Each row was made from one path, in order. Every step used is in the known rows, and no mark comes twice. Write each row's path.
Known rows:
rogo-dade: [-21.4 -24.9  12.1  -2.6  11.8   9.7   4.1 -12.1  20.1 -15.5   0.0 -19.0
   1.1  -6.3  12.5  -1.4  -4.7 -12.8  11.8   9.6  15.1]
gibi-tupi-dade-lonu-rogo-padef: [ 21.1 -22.6  12.0 -11.9  20.9  -6.8  -9.0   8.7  16.9 -17.2  -8.3 -13.4
   9.1  17.1  -2.8   5.5   5.2   5.6  12.6  11.8  17.8]
lonu-gibi-tupi: [ -8.1 -32.5  11.4  -7.5  11.0  -3.8   0.0 -10.8  27.2  -6.5 -13.6 -11.9
  -4.6  -8.9   3.8 -15.4   9.5  -4.8   9.5  12.1  18.3]
padef-tupi: [-13.5 -33.3   8.0  -3.1  10.7  -4.4  10.2  16.7  15.6 -17.5   3.6  -3.3
  -7.9  10.8   7.0   9.8  11.0  -5.1   9.0   8.0  25.4]
gibi-tupi-dade-rogo: [ -6.9 -33.6  14.7 -22.7   4.4   9.8  -2.0  -6.6  18.9 -23.2 -18.3 -14.0
   8.4   6.6   7.4 -37.8   1.4  -2.0   9.7  13.5  10.2]
rogo-padef: [-17.6 -23.9   7.5   3.8  15.4   7.7   2.5  -5.1  18.5 -15.9   0.8 -26.6
   0.5  -9.5   9.1   2.5  -6.5  -7.2  15.4  10.7  16.7]
lonu-tupi: [ -6.1 -27.0   4.3   7.5   0.8  17.6   8.4   8.3  18.7  -7.5  -7.9  -1.7
   1.8  -3.5  15.3  36.5  13.4 -13.8  12.4   2.2  25.6]
lonu-gibi-tupi-dade: [  5.0 -38.6  12.7 -15.2   1.4  -0.7   0.9  -4.5  20.5 -13.0 -16.0  -9.7
   3.1   2.2   0.6 -35.5   5.4  -2.5   7.7  15.2  13.7]
padef-lonu-rogo-dade-tupi-gibi: [ -1.7 -46.4   5.9   9.3  -9.5  31.4   0.5  10.9  20.5   1.9   6.2 -12.4
   2.9 -16.6   6.7  44.6  -1.7  13.5   8.0  -1.2  18.4]
rogo-padef-tupi-dade-lonu: [ -1.4 -24.8   6.3   1.9  22.2  -3.9   9.4  19.3   9.8 -34.6   3.0 -20.7
   5.0  22.5   0.8  -6.6  -3.7 -17.7   7.2  10.9  16.4]
dade-lonu-rogo-padef: [  3.6 -16.6   8.7   8.3  28.4  -0.6  -4.3   9.4  16.5 -14.7   0.7 -15.1
   1.6   9.9  -0.9  35.3   8.8  -4.1  16.7   4.6  23.9]
dade-padef-tupi: [-24.3 -22.0   5.4   8.9  14.7  -2.4  12.8  18.0   9.1 -29.4  -0.4 -23.6
  -8.5   4.6  10.6  -6.1   7.1 -13.7  10.5   6.8  21.6]
rogo-dade-padef-lonu-tupi-gibi: [-26.7 -16.5  -3.4  34.5  -7.6  32.3   7.1  -7.6  22.2 -13.2  -8.4 -39.8
   5.1 -23.7  25.3  25.8 -14.2 -16.0  10.0  -0.4  14.1]
dade-rogo-padef-tupi-gibi: [-42.6 -25.3  -1.6  18.7   9.5  13.6   9.0   5.8  25.7 -34.0   1.9 -43.8
  -1.3  -3.7  12.4 -14.4 -15.4  -7.6   8.8   9.7  11.7]
rogo-dade-tupi-gibi: [-26.8 -44.3   4.3   1.0  -7.0  26.7   7.5  -2.9  24.4 -13.7   6.7 -23.8
   5.9 -19.5  14.3  22.8 -10.8  -2.3   2.2   2.9  12.8]
gibi-tupi-dade-padef-lonu: [  6.9 -30.1  11.5 -11.2   1.0   3.7  -3.6  -3.6  12.0 -12.4 -16.2 -18.9
   4.7  -1.0   7.8 -19.5  -2.4   3.3  11.7  10.1  14.4]
lonu-rogo-dade-padef: [-18.0 -11.8  10.5  12.5  16.0  10.7   2.3   5.3  10.0 -22.8  -2.8 -30.9
  -1.2  -5.9  11.3  -2.0   3.9  -9.3  17.4   5.8  16.2]
dade-rogo-padef-lonu: [-21.7 -22.3   9.6  13.5  16.7  26.1   1.1  -9.0  17.6 -17.3  -8.3 -34.9
   1.8 -16.2   8.0 -13.2 -12.5 -12.8  18.5   8.3  10.6]
rogo-padef-lonu-tupi: [ -3.7 -21.2   3.2  24.6   5.7  26.7   7.3   3.6  17.5  -4.0  -7.6 -21.6
   2.4 -20.4  14.5  30.0  -3.5 -14.8  16.8   3.8  20.0]
rogo-padef-tupi-dade-lonu-gibi: [ -3.8 -24.6   5.3  14.1  23.2  -1.1  13.8  17.9  11.2 -36.0  -2.2 -28.1
   2.8  15.5  -5.4 -28.2  -2.3 -28.4   6.7  12.7  12.4]
gibi-tupi-dade-lonu-rogo: [ 29.1 -31.1  14.4 -22.2  13.4 -11.7 -10.6  11.0  17.0 -10.0 -10.7   9.0
   7.5  29.1  -3.2  20.9  19.5  10.7   9.6   8.0  24.0]
rogo-dade-tupi: [-19.2 -39.4  12.3  -5.0   5.8  26.8  12.2   2.2  14.4 -16.6   2.7 -17.2
   4.5 -19.7  10.6   7.1  -2.3 -16.9   6.7   4.9  12.8]
padef-lonu: [  0.6 -35.6  10.9  -3.2   4.5   9.3  -1.9  -4.8  18.1   2.2  -2.7  -0.7
  -2.6  -1.6   6.6  25.3   5.2   3.1  14.0   4.2  24.3]
lonu-rogo-padef-tupi-dade: [  7.4 -29.1   7.9   4.9  10.2   2.4   8.5  37.2   5.5 -25.9   5.5 -16.4
   0.0  17.3  -0.1 -11.5   5.5   3.2  14.6  12.9  19.2]
lonu-gibi: [-12.3 -32.5   8.9   5.6   8.5   4.8   4.8  -4.8  19.9 -10.5  -6.3 -11.3
  -4.0  -4.5   2.3  -5.5   9.2 -12.3  12.5   8.3  20.0]

Which path is each row?
[  0.0 -21.3   4.4   9.6  13.2  11.1   5.7   5.7  19.7 -11.0  -9.5   2.2
   4.9   8.2  11.3  55.1  17.0 -23.9   9.9  -1.6  27.5] | dade-lonu-tupi
[  6.5 -33.4   8.8  -9.4  14.1  -7.6   7.9  21.7   9.5 -27.6   0.7   2.6
   3.3  34.6  -0.1   9.2  10.5 -11.8   4.4   7.2  22.6] | padef-tupi-dade-lonu
[ -5.9 -22.9   7.1  12.5  19.5  -1.0   7.6  30.5  12.3 -19.7   7.1 -18.5
  -8.1   5.8   2.5   8.6   9.4   0.9  15.9   9.9  23.7] | lonu-rogo-padef-tupi
[-14.4 -24.6  12.2 -10.8  12.6  13.3  -0.6  -9.1  18.8 -30.6 -16.0 -36.8
  10.7  -5.8   8.2 -53.2 -12.7  -7.6  12.4  17.5   4.0] | gibi-tupi-dade-rogo-padef
[-10.6 -24.3   8.2   8.1   8.0  10.9   0.5  -3.4  11.4  -9.9  -6.9 -20.3
  -2.9  -7.7   9.8   9.7   1.0  -5.5  15.9   2.7  20.6] | dade-padef-lonu
[ -3.8 -29.0  13.6  -6.1   9.9  19.0  -3.0 -10.6  17.7 -19.8 -17.5 -33.4
   9.3  -9.3   6.1 -43.9 -15.7  -3.5  14.5  15.5   4.8] | gibi-tupi-dade-rogo-padef-lonu
[-17.2 -24.7  10.8   1.9  13.3  15.7   3.5 -10.3  20.0 -31.7 -21.6 -43.7
   7.9 -12.6   1.7 -74.4 -11.7 -17.6  12.0  18.8   0.4] | lonu-gibi-tupi-dade-rogo-padef
[-13.7 -32.5  -3.8  13.2 -12.7  18.0   4.1   2.5  29.7  -5.1  -4.2  -8.4
   3.4  -4.0  18.9  51.5   4.6  -0.3   7.9   0.0  25.6] | lonu-tupi-gibi
[-32.2 -19.0   8.9   8.8  19.6  19.7   4.0  -7.6  18.1 -28.3  -7.3 -38.2
   3.3 -12.5   9.6 -22.7  -9.8 -16.6  16.7  10.2  10.1] | dade-rogo-padef
[ -7.8 -26.8   7.8  -4.5   2.1   7.7   4.3   5.6   5.5 -26.8  -6.8 -21.5
   6.5   6.7   8.8 -18.9   0.0  -7.9  12.7   7.8  14.6] | tupi-dade-padef
[ -7.3 -28.0   6.7   5.2  -4.8  32.1  10.5  11.3  11.4 -26.1 -17.7 -11.2
  12.7   3.4  13.7  -8.1   6.9 -23.0  12.2   5.2  13.8] | lonu-tupi-dade-rogo
[-20.6 -24.6   5.7   8.0  19.0   0.5  12.1  14.5  15.5 -24.8   5.2 -26.1
  -6.4  -1.0   7.8  -6.0  -3.8 -11.3  11.7  12.2  19.0] | rogo-padef-tupi
[-18.1 -17.5   4.2  29.2   9.0  39.9   9.0   1.0  17.1 -16.5 -15.5 -32.8
   4.9 -23.7  15.8   5.1  -6.1 -25.6  18.4   3.9  13.1] | dade-rogo-padef-lonu-tupi
[  7.4 -32.6   5.3   0.5  -8.6  19.9   9.4  14.4  11.7 -13.9  -9.9   0.1
   9.6   7.2  12.6  15.2   9.4 -12.1  10.8   5.1  20.6] | lonu-tupi-dade
[-43.6 -19.5  -0.8  19.0   6.2   6.0  11.1   3.1  20.6 -33.0   4.2 -44.8
  -3.6  -4.7  18.9  -8.3 -13.8 -11.7   5.1   7.5  13.5] | rogo-dade-padef-tupi-gibi
[ 21.4 -32.0  10.1  -5.8  14.0  -8.4   3.5  36.6   6.4 -22.8   2.2  10.8
   1.4  41.6  -5.2  23.4  22.8  -0.9   9.0   5.3  27.6] | padef-tupi-dade-lonu-rogo
[  7.5 -38.8  13.3 -27.1   0.9  -3.0  -3.5  -3.2  19.3 -11.3 -10.8  -2.6
   5.8   9.3   6.2 -12.6   4.4   8.6   8.2  13.8  17.3] | gibi-tupi-dade
[ 10.1 -27.4   4.2  16.8  -4.0  29.8   8.1  10.1  10.3 -10.3  -9.3 -18.8
  10.4  -8.9  11.7   9.2  -7.3 -13.1  15.0   7.0  15.1] | rogo-padef-lonu-tupi-dade
[-35.2 -19.6   6.8  13.4  22.9  13.8  13.2  10.7  15.6 -36.9  -2.7 -37.4
  -3.3  -4.1   8.7 -29.9  -5.6 -21.2  13.3  11.5  11.8] | dade-rogo-padef-tupi
[-33.0 -13.0   9.4   9.4  15.6  11.1   6.4 -10.7  13.2 -27.8  -4.0 -38.6
   0.5 -13.1  16.2 -16.7  -8.3 -20.9  13.3   8.1  11.3] | rogo-dade-padef
[ 17.2 -36.7   6.1   4.9 -11.5  25.7   6.4  12.4  10.7  -2.9 -11.5   3.4
   8.5   3.0  11.0  23.9   7.2  -7.7  12.1   3.1  21.9] | padef-lonu-tupi-dade
[-15.2 -19.5  12.1  -1.7  23.9   3.0   0.9 -13.7  20.5 -19.7  -1.2 -15.5
   4.9   6.0   8.9  17.7  -1.1 -22.3   8.6   5.9  17.2] | rogo-dade-lonu
[ 11.0 -25.6  11.0  -3.1  20.4  -3.8  -6.4  11.4  16.7  -6.9  -1.2   7.3
  -0.1  22.0  -1.4  50.8  22.8   0.6  14.1   0.9  30.2] | dade-lonu-rogo
[ 24.8 -31.6  11.9 -11.2  10.6  -2.1  -5.5  17.7   9.3 -14.0  -2.2  10.1
   8.4  33.0  -4.2  29.8  19.3   4.0  12.2   3.5  25.4] | tupi-dade-lonu-rogo
[  1.0 -36.9  14.7  -5.2   2.3  17.6  -0.9 -10.0  18.8 -13.9 -24.9 -18.2
   4.8  -5.1  -0.7 -51.9  -0.1  -9.4  10.7  12.8   7.4] | padef-lonu-gibi-tupi-dade-rogo
[ -2.0 -27.1  11.5  -6.2  23.4 -10.2  -3.1 -13.6  28.6 -10.2 -15.3  -8.8
  -1.8   4.0  -1.3   4.0  13.1 -14.3   6.8   8.4  20.2] | dade-lonu-gibi-tupi
[-13.8 -19.1  13.7  -1.3  27.4  -3.4   0.2 -22.9  29.1 -17.5 -14.6 -23.4
   1.3  -5.5   3.4 -15.2   0.4 -26.3   5.4  11.9  11.8] | rogo-dade-lonu-gibi-tupi
[-11.6 -43.1   5.2   4.3  -6.3  25.9   3.3  13.2  21.5  -8.5   7.9 -15.7
   4.0 -12.4   9.0  36.4   1.2   9.4   6.4   1.0  17.6] | lonu-rogo-dade-tupi-gibi
[-32.0 -27.4  -3.1  13.4   1.3  -0.8   8.3  12.6  20.0 -26.6   3.3 -29.5
  -6.8   4.7  14.2   9.2  -1.5   0.1   6.4   4.3  21.6] | dade-padef-tupi-gibi
[-18.2 -18.7  11.2  11.5  24.8   5.4   4.9 -15.6  22.3 -21.3  -6.4 -22.8
   2.0  -1.0   2.8  -3.8   0.0 -32.6   8.2   7.5  13.2] | rogo-dade-lonu-gibi
[ -7.2 -27.2   8.6   8.8  12.5  13.2   0.0  -6.5  18.0  -5.1  -0.4 -23.7
  -0.7 -14.0   7.5   9.6  -9.2  -2.5  17.1   8.4  17.6] | rogo-padef-lonu
[  2.6 -35.9  12.4  -1.7   7.5   2.2  -3.0 -14.1  26.4   4.3 -15.7  -9.2
  -6.0 -12.7   1.1  -6.7   6.9  -0.9  11.1  10.3  19.4] | padef-lonu-gibi-tupi
[-19.7 -22.1  11.8  13.6  20.5  18.5   0.4 -18.8  26.4 -15.1 -21.3 -43.3
  -1.3 -28.7   2.8 -45.9 -10.3 -16.7  15.5  13.8   5.9] | dade-rogo-padef-lonu-gibi-tupi
[ -2.3 -22.5   8.8   8.4  16.6   5.6  -1.5  11.0  16.0 -11.2   2.0 -18.8
  -1.5  -2.3   3.7  15.7   5.8   5.5  19.4   8.6  21.8] | lonu-rogo-padef
